Each row comes from the steps of one walk. Every step used is in the known rows, and no mark comes twice. Write the walk behind each row, first mark first.
Known rows:
nakof-peban-duki-badeza: [ -5   8  -2  12  -4 -38   8  -9  -2  11  37   4  15  13 -17  -6   8  -3
 -10   0   3  16   2  16   6   2 -11  -5 -13   0  33 -17 -35 -20 -11  -7
  27 -12 -14 -22  -2]
sozo-duki-badeza-nakof: [  8  -6   9   6   0  -1   0  -1  -2   7  12 -17 -17  10  -4  17  -6  11
  19  -6   6  40  15   6  -5   3   0   0   3  11 -11   7   1   4   8 -43
  19  -7  18  13  13]
zapa-nakof-peban: [ -1  26  -1  -4   8 -10  -3  -5   3   8   8  20 -40  -4   6  -6   0  -2
  -8   3   2  18 -10   3  -3  -8 -11   3 -41 -16   2  -6 -26  12   0   1
 -23  -7 -25   3  -2]
vezim-duki: [  2  -5   8  -4   0  18  15   2   0 -17   5  -6 -18  -7   5  21 -16  -5
  -4  -1  -8  -1  20   3  -1  -4  -3  -4  -7  18  -6  -2  23   1   6  19
  14  -4   9 -11   4]
vezim-duki-deda-nakof-badeza: [ -1 -15   7  -1  -6  15 -17   3   9 -19 -28  11   7  14   5  -1  12  10
  -9 -10  22  -6 -16  -6  -8  -6  38   1 -19  14   2  18   5 -51  28 -30
  -3  16  12   5   7]
nakof-zapa-lalefe: [-12 -17   4  -4  -1  -4  35  -3 -17   7 -20 -11   0 -41  14  24 -16  -1
  14  14  -5 -18  40 -18   7 -11  -8   3 -14   2 -15 -15  11  15  -8   2
 -31 -20  -1  -3  -3]
peban-nakof-vezim-duki: [ 15  10  -4  -3   2  29 -18  14  -3   0  -6 -35  -5   0 -22   6  -7 -18
 -13  -4 -12 -25 -21  12 -12  13  17  -2  29  -1  -7  11  55  13   2  37
  21  11  -7 -36  -3]
peban-duki-deda-nakof-zapa-lalefe: [-24 -36  -3   1  -5  -7   0  -2 -15  -4 -19  -3  22 -24  36   3  18   8
  16  14 -13   6  16 -15  24  -6  24   6  -5 -11  13   0  -6 -12 -10   5
 -23  -5   3  19  -3]
sozo-nakof-zapa-lalefe-sato: [ -9 -11   6  -9  13 -12  24  -1   9   1 -37  -1  11 -44 -14  25 -21   3
  -8   9  14 -44  74 -29   1 -13 -31  -3   4   1 -38  -5  28  30 -12 -41
 -23  -8   5  -3  -2]
peban-duki-deda-nakof-badeza: [ -8 -28  -7   1 -10  -4 -17   0   5 -11 -14  24   7  26  13 -12  24  20
  -8  -5  16  -5 -13  -1  -3  -4  14   0   2   7   6  -5 -28  -9   8 -38
 -13  16   6  17   1]
vezim-duki-deda: [  5 -12  13 -10  -5  11  15   6  -8 -24   2  -6  -4  -9   5   4 -12 -16
  -8  -5  -4   8  11   0  14  -7   3   2 -14   6   1  19   9 -22   9  22
  20  19  20   6   5]
duki-deda-nakof: [  2 -14   2   1   1  12   5  -3   7 -10 -28  25  -8   8   2 -13  -1   3
  14   1  12 -15 -25  -4  12   2  24   4  -9  -5 -17   5  -4  -3   9  -8
 -19  18   8  22   1]
zapa-lalefe: [ -9 -23   8 -10   7   0  25  -4  -8  -7 -22  -9 -18 -29 -18  14 -12   8
  23   3  -3 -14  24  -8   2 -10 -25  -1  -3  12 -29 -18  -1   3  -9   2
  -6 -15   8  13   0]
badeza-nakof-peban-duki-deda: [  2   1  -4  -9   0 -27  -1   7   3 -12  21  12   4  24  21 -15  19   2
  -2   4 -18  27 -30  -4  12   1 -29   2   1  -6  27  14 -51 -19  -5  39
 -16  -1  24  53  -4]
peban-nakof-vezim: [ 14  13  -8  -6   5  12  -5  11   1   8 -20 -21  -3   3 -28  -2  -8 -11
  -4  -1  -3 -42 -39   9 -12  14   1   1  32  -8 -24  -8  35  54  -8  23
   4  15 -14 -22  -7]
vezim-duki-deda-nakof: [  1 -15   6   2  -1  26 -10   1   7 -20 -15   9  -2   6  13  -5   4  -1
   1  -3   2   2 -14  -2  10  -1  43   3 -12   4   3  17  15 -34  15   6
   2  14  10  14   7]
peban-duki-deda: [ -5 -19  -1  -8 -10 -15   9   4 -13 -17  16   6  -5  -1   9  -6   1  -2
  -9   0 -10   8  14   1  19  -6 -16   0   4  -1   0  -3 -18  17  -9  19
  10  20  12  15  -2]
vezim-nakof-peban: [  8  24   4   4   7 -23  11  -8   0  25 -11  26 -16   2 -34   3 -11   8
  -4   3 -10 -23 -19  -5  -3  -2  16  -4   0 -11  -5 -11 -13 -12  -3  37
  -1   3   9 -22 -15]
zapa-nakof-vezim: [ -2  18 -10  -8   5  24 -21   5  -7   0   7  -6 -13 -17   1 -16  -6  -5
  -4  -5   1  20  18   3 -11  -5 -23   1   4 -15 -15  -1   3  52  -5   1
 -12   3 -34   2  -1]
sozo-duki-deda: [  6 -20   6  -7  -3  -4   5  10  -6   0   0   1 -20  -3 -14  23 -14   3
 -13  -3   2  10  29  -3  14  -8  20   0  -8  -6 -25  17  -3   6   6  -7
   4  34  14  12   5]
sozo-duki-deda-nakof-vezim: [  7  -8 -13   3   7  22 -45  14  13  10 -11   5  14  13 -21   7   2   8
 -10  -5   4   9   9  -4   3   3  40  -1  18 -18 -19  25   6  -6   7   3
   7  29 -17  13   1]
mani-sato: [  1   5   0  -7  -3   6  20  -2  -5  14   4  11 -22  -1   1  -6 -13   0
   1   4   0 -51   7   8 -12   4 -20   0  14   2 -20  -2  21  19  -2 -30
  -9  -1  -7  -5   1]
deda-nakof-vezim: [  6  11 -17   7   8  30 -23   2  18   5 -16  14   9  12 -17 -11  -1  11
   6  -2   8 -21  -7  -2  -9  10   5  -4  23  -2 -17 -12   9  20   1   7
 -15  -2 -29   4  -4]
duki-deda-nakof-zapa-lalefe-sato: [ -8 -35  -1  -1   6  17   9   1   3  -7 -54  -5  19 -44  11  12   1  -8
   7  15   4 -36  10 -19   8  -5  28  11 -15 -11 -25   7  28 -34  -2 -24
 -39   2   5  31  -4]
nakof-zapa-lalefe-sato: [ -6 -26  -1 -10   4  10  32   2  -1   0 -36  -9   4 -55   1  36 -18  -8
  -2  16  -1 -39  47 -15  -3  -7 -24   4 -14   2 -33 -10  29   3 -10 -17
 -31 -14   1   6  -7]
duki-deda-nakof-badeza: [  1 -13   0  -2  -4   2  -4  -3  11  -8 -43  29  -1  19  -9  -9   9  18
  -2  -7  30 -25 -22  -8  -7  -8  23   4 -10   8 -15   2 -12 -20  21 -47
 -28  24   7  20   3]

Write each row's walk:
[ 14  15  -9 -11   7  22  -5   9   7  -3  -3  -3   9   5   0 -11  -5   2
  21  -5 -10   3 -12 -10 -12   7 -43  -1  34   5 -17  -3   3  43  -2  21
 -19 -11   2  35  -3]  badeza-nakof-vezim
[ -7   5   3 -11  -3   0  -2  -4  -7  -3 -15  14 -39  -6   5   0  -1  11
  -7  -8  22   6   5  -1 -25 -15 -22   4 -26   5 -17  -8  -4  32  12 -55
 -27   2 -10  -3   4]  zapa-nakof-badeza
[ -4  -6   4   3 -10  -6   8  -9  -7 -13  24 -15   0   9  14 -12   9   3
  23  -4  -8  37   1   8  -2   9 -35  -4  16  17  16 -11 -17  16  -7 -25
  17 -18  16   9   9]  peban-duki-badeza-nakof
[  7  10   1   1  -2  22 -12   1  -4  -5  31 -35  34  -6 -21  -1 -11 -20
  -8 -14   2  15  25  12  -5  -3  -2  -5  14  10   9   9  21 -23   2  -1
  51   1 -17 -34   6]  nakof-vezim-duki-badeza
[ -7  -9   3   7 -11 -15  15 -11 -13  -6  30  -7   3   3  -6  -3  -2  -2
   5  -3   4  15  24  17   6   3 -18  -6   3  11   6 -17  -8  15 -10 -25
  36  -6  -1 -25   5]  peban-duki-badeza
[ -3  -9   5   6  -9  24   0   1  -6  -3 -15   2  17  -8  50   1   0 -13
  -1   7   0  -9   2 -11  17   0  62   7 -25  -5  19  22  28 -23  18  10
 -18   5   4  -3   3]  vezim-duki-deda-nakof-zapa
[ -1 -25   3  -7   4   8  26   5  -6   6 -57 -24 -20 -51  -9  38 -11 -16
   1  17  -2 -65 -15  -7  -9   8   5  10  -5  -3 -38  -6  57  22 -11 -13
 -33  -4   8 -10  -9]  peban-nakof-zapa-lalefe-sato
[  1  14  10   2  -9  -4  33  -9 -13   9   5 -14   4  -5  35  -4  -7  -4
  23   3   5  11   4  -6   0   5 -10   7 -10   9   8  -2  14  19   6 -29
 -18 -22  14   3   6]  duki-badeza-nakof-zapa
[  4   3  15   2  -3  14   9  -6  -5 -17  16 -30   0   3  17  -1  -2  -8
  22  -7  -3  35  -7   7  -6   3 -16  -2   3  25  12  10  15 -22  10 -12
  28 -21  24   1  14]  vezim-duki-badeza-nakof
[  7  -5   6  -4  -5  -8  16   1  -1   7 -43   3 -32  11 -25  12  -2   8
  -7  -1  22 -52 -45   4 -24   5   5   2   0  14 -28 -16  21  33  10 -32
 -16  14   6 -21   0]  peban-nakof-badeza
[ -8   3   3   7 -16 -12  20  -7 -18   3  28 -19  18  -1  53  -6   5  -2
  20   4  -7  32  15   1   3   9 -22   2   4   8  28  -8   0  28  -6 -19
  -4 -23  15   1   5]  peban-duki-badeza-nakof-zapa
[  8   7 -12   7   7  48 -31   6  18  -7  -4  -1  16   6   0  -3   1   1
   2  -5  -1  -5  -3   2 -10  12  25  -4  22   4   0   3  26 -15   8  23
   7  -8 -20 -15   2]  deda-nakof-vezim-duki
[-13  15  -9   1   2 -19 -13  -3  -1   5  31  12 -24   1  21  -9  15   3
 -14   5 -12  39   2  12   1  -3 -23  -1 -26 -16  25  -7 -40  24  -9  12
 -13 -13 -24  -2  -3]  zapa-nakof-peban-duki
[-11   7  -6 -10  -3 -25 -18   1  -9  -4  28  12 -14   1  25 -17  20 -11
 -23   2 -12  42  -9   8  17 -12  -9   5 -30 -26  28  13 -48  -1  -8  19
  -7  12 -15  17  -3]  zapa-nakof-peban-duki-deda
[  5   4  12   0  -3   1  22  -8  -2  -5   1 -12  -7   6   1 -12  -4  -1
  34  -5   8  23 -16   2  -6   4 -29   4   3  15  -8  -2   1   8   4 -27
   4 -15  22  23   9]  duki-badeza-nakof
[ -7 -22  -7   6  -6   1 -12   0   1 -17  -1  18  -5  14  20 -15  16  13
   6   0  -4   5 -12   1  14   3  20   0   6  -3   2  -3 -13   3  -3   0
  -4  14   2  18   0]  peban-duki-deda-nakof
[ -4   4  -7   3   1 -25   6   0   9   4  26  20  -6  14   2   5   3   5
 -17   7 -10  -1  -2   8   5   2 -26  -7 -10   0  17 -18 -29   6 -11  32
  -4 -10 -11  -4  -9]  nakof-peban-duki
[ -6   3 -17  17   6 -11 -16  -5  20   6   9  26  -5  29  -1  -1  19  17
  -1  10  -5  -6 -22   6   2  10  14  -5  -9  -2  22 -19 -32  -7  -6  17
 -18 -16 -23   5  -5]  deda-nakof-peban-duki
[ 12  -3  -2 -13  -2  22 -12  16  -4 -13  14 -16  29  -8  -6  -6  -7 -23
 -18 -11 -10   7  18  -2   9  -9   3   1  16  -3   6  23  16 -19   3  43
  27  25  -1   1   0]  nakof-vezim-duki-deda
[  2   2   9  -4  -4 -11  13  -6  -8  13 -30  26 -10   0 -33   9  -9  20
   1  -8   6 -35  -7  -8 -25  -6   5  -4  10   9 -24 -19   9  14   9 -18
  -5  14  22 -31  -8]  vezim-nakof-badeza
[  9  17  -2  -2   1  16  -5   0  -2   2  12 -20  23   8 -11 -22  -3  -7
  18 -11   6  19  -3   2 -12   4 -38  -1  32   8  -5   2   2   6   0 -13
  13  -8  -1  16   5]  duki-badeza-nakof-vezim
[ -2   8  -1  -2  -3 -41  -2   0 -11  10  12  22   5   3 -19 -10  10  -2
 -14   2 -23  -2 -19  -1  16  -6  22  -3  11 -23  22   0 -30 -29 -12  55
  15  25  21 -13 -15]  vezim-nakof-peban-duki-deda
[-12 -27  -6   5   9  24  10  -4  12   2 -54   0   1 -41   7  25  -2   1
  13  19   5 -45  18 -16  -6   5  14   5 -10   0 -34 -13  31 -10  -2 -39
 -47 -20  -6  11  -4]  deda-nakof-zapa-lalefe-sato
[  4  10  -6  16   3  36 -32  -4   9   0   8 -26  37   5 -14 -13   3  -8
   8 -11  12  11   3  14  -8   6  33  -4  16   7  12   8  20 -40  10 -11
  38  -4 -29 -33   9]  deda-nakof-vezim-duki-badeza
[  7  21  11   5   4  -1   1  -4   7  -3  23 -16   9  15   3  -1   5 -11
   9  -4   0  34 -24   7  -5   2  -6   0 -14  14  32  16 -13 -64  12   7
  21 -26  10  11   8]  vezim-duki-badeza-nakof-peban
[  6   9   3  -1  -8  -2  30   1 -12  20 -30  -6 -27 -11  15  15 -16  -9
   2  14  -2 -52 -25  -1   2  15  22   4 -10  -6 -14  -8  45  57   1   4
 -30   3   1 -32  -9]  peban-nakof-zapa
[ 12  16   5   2  -2  16 -14   5  -8   4   8 -45  14  -2 -28  -2  -5 -27
  -5 -11   3  -8 -31  23  -9   8  27   1  26   3   6  12  48  -9   1   8
  55  10 -14 -49   4]  peban-nakof-vezim-duki-badeza
[ -7  24   5  12   5 -56  -1 -11  10   6  37  16  17  25 -31 -17   5  10
 -23  -5  23   8  38   3  12  -8 -22 -12  -1   0  23  -8 -38   8 -16 -20
  45  -3 -16 -28   3]  sozo-nakof-peban-duki-badeza
[ -2  13  -4   5   1 -34   1  -4   0  18  13  25  -7   6 -17   5   3  10
 -10   6 -24  -9  -9   1   2   2  13  -8  14  -9  17 -15 -20  -1 -14  52
  12  -3   7 -32 -17]  vezim-nakof-peban-duki
[ -1  -3  -4  -6  -2 -33   6   5  -2  -1  25  19   7  12   0  -7   8  -6
 -22   4 -12   9 -11   2  21  -4  -8  -2 -15 -12  22   4 -42 -19 -10  40
   2  15   3  16  -7]  nakof-peban-duki-deda
[  2   8 -11   2  -6   5 -15   2  -6  -6  35 -27  36  13   3 -22  11  -3
  15  -8 -13  37   6   9 -10   8 -39  -5  43   8  16  -3 -16  16 -11  -2
  25 -15  -1  13   5]  peban-duki-badeza-nakof-vezim
[  0  14   9   1  -7  -8  27  -7 -16  25 -16  10  -6 -27   7  10 -24   2
   6   8  -9 -32  14 -14   2   2  30   1   8 -14 -12 -16  25  42  -2  22
 -15   6  16 -44 -13]  vezim-nakof-zapa
[ -3  20   4  -1  -1  27 -34  -2 -13  -4  34 -38  14 -20   6 -12  -3 -23
  -8 -14   4  51  26  17 -10 -11   6   2  -2  -5  16  16  20  -6   4 -14
  48   0 -34 -30  12]  zapa-nakof-vezim-duki-badeza
[ 12   8  -4   1   4   9 -26   9   1  16  21 -29  10  14 -17   7  -4   2
  10 -11   2  42  22   3 -15   7 -16  -3  30   4  -8  16   3   5   3 -19
  27  -1  -4   6   9]  sozo-duki-badeza-nakof-vezim
[ -5  22  -2   5   9 -45  -2  -4  18   3  22  33   4  22 -16  -4   2  20
 -27   2   7  -4  37  -5  11  -7 -36 -14   6  -2  12 -13 -35  28 -16   7
   8  -4 -11 -10  -5]  sozo-nakof-peban-duki
[  7  23   5   1   4 -14  15  -8   6  10   7   2  -3  20  -6 -12   5  -1
  18  -1  10  19 -28   3  -5   2 -29   1 -12   8  17  -1 -26 -24   5  -9
  -2 -20  11  21   3]  duki-badeza-nakof-peban
[  7  -1  -6   9  11  -9 -29   5  17  16 -10  34 -12  26 -16  15   9  10
 -15   3   6   5 -10  -1  12   0  53   0 -27 -18   3  20 -26 -42  13   6
  -7  18  -8  16  -1]  sozo-duki-deda-nakof-peban
[  3   6 -10  -1   3 -17   0   3   9  -2  19  13 -12  21  15  -3  15  14
   7   8 -21  18 -18   0  -3   7 -43  -4   7   6  20  -9 -38   6  -6  36
 -25 -24   8  35  -5]  badeza-nakof-peban-duki
[  4   6   1   6   7   7 -15   2  19  -8  -2  15   6  15   5  -4  12  -3
 -12   1   2   4 -35   0  14  -2  48   1 -27  -6  26  23 -12 -74  15  26
   1   6  -4  12   2]  vezim-duki-deda-nakof-peban
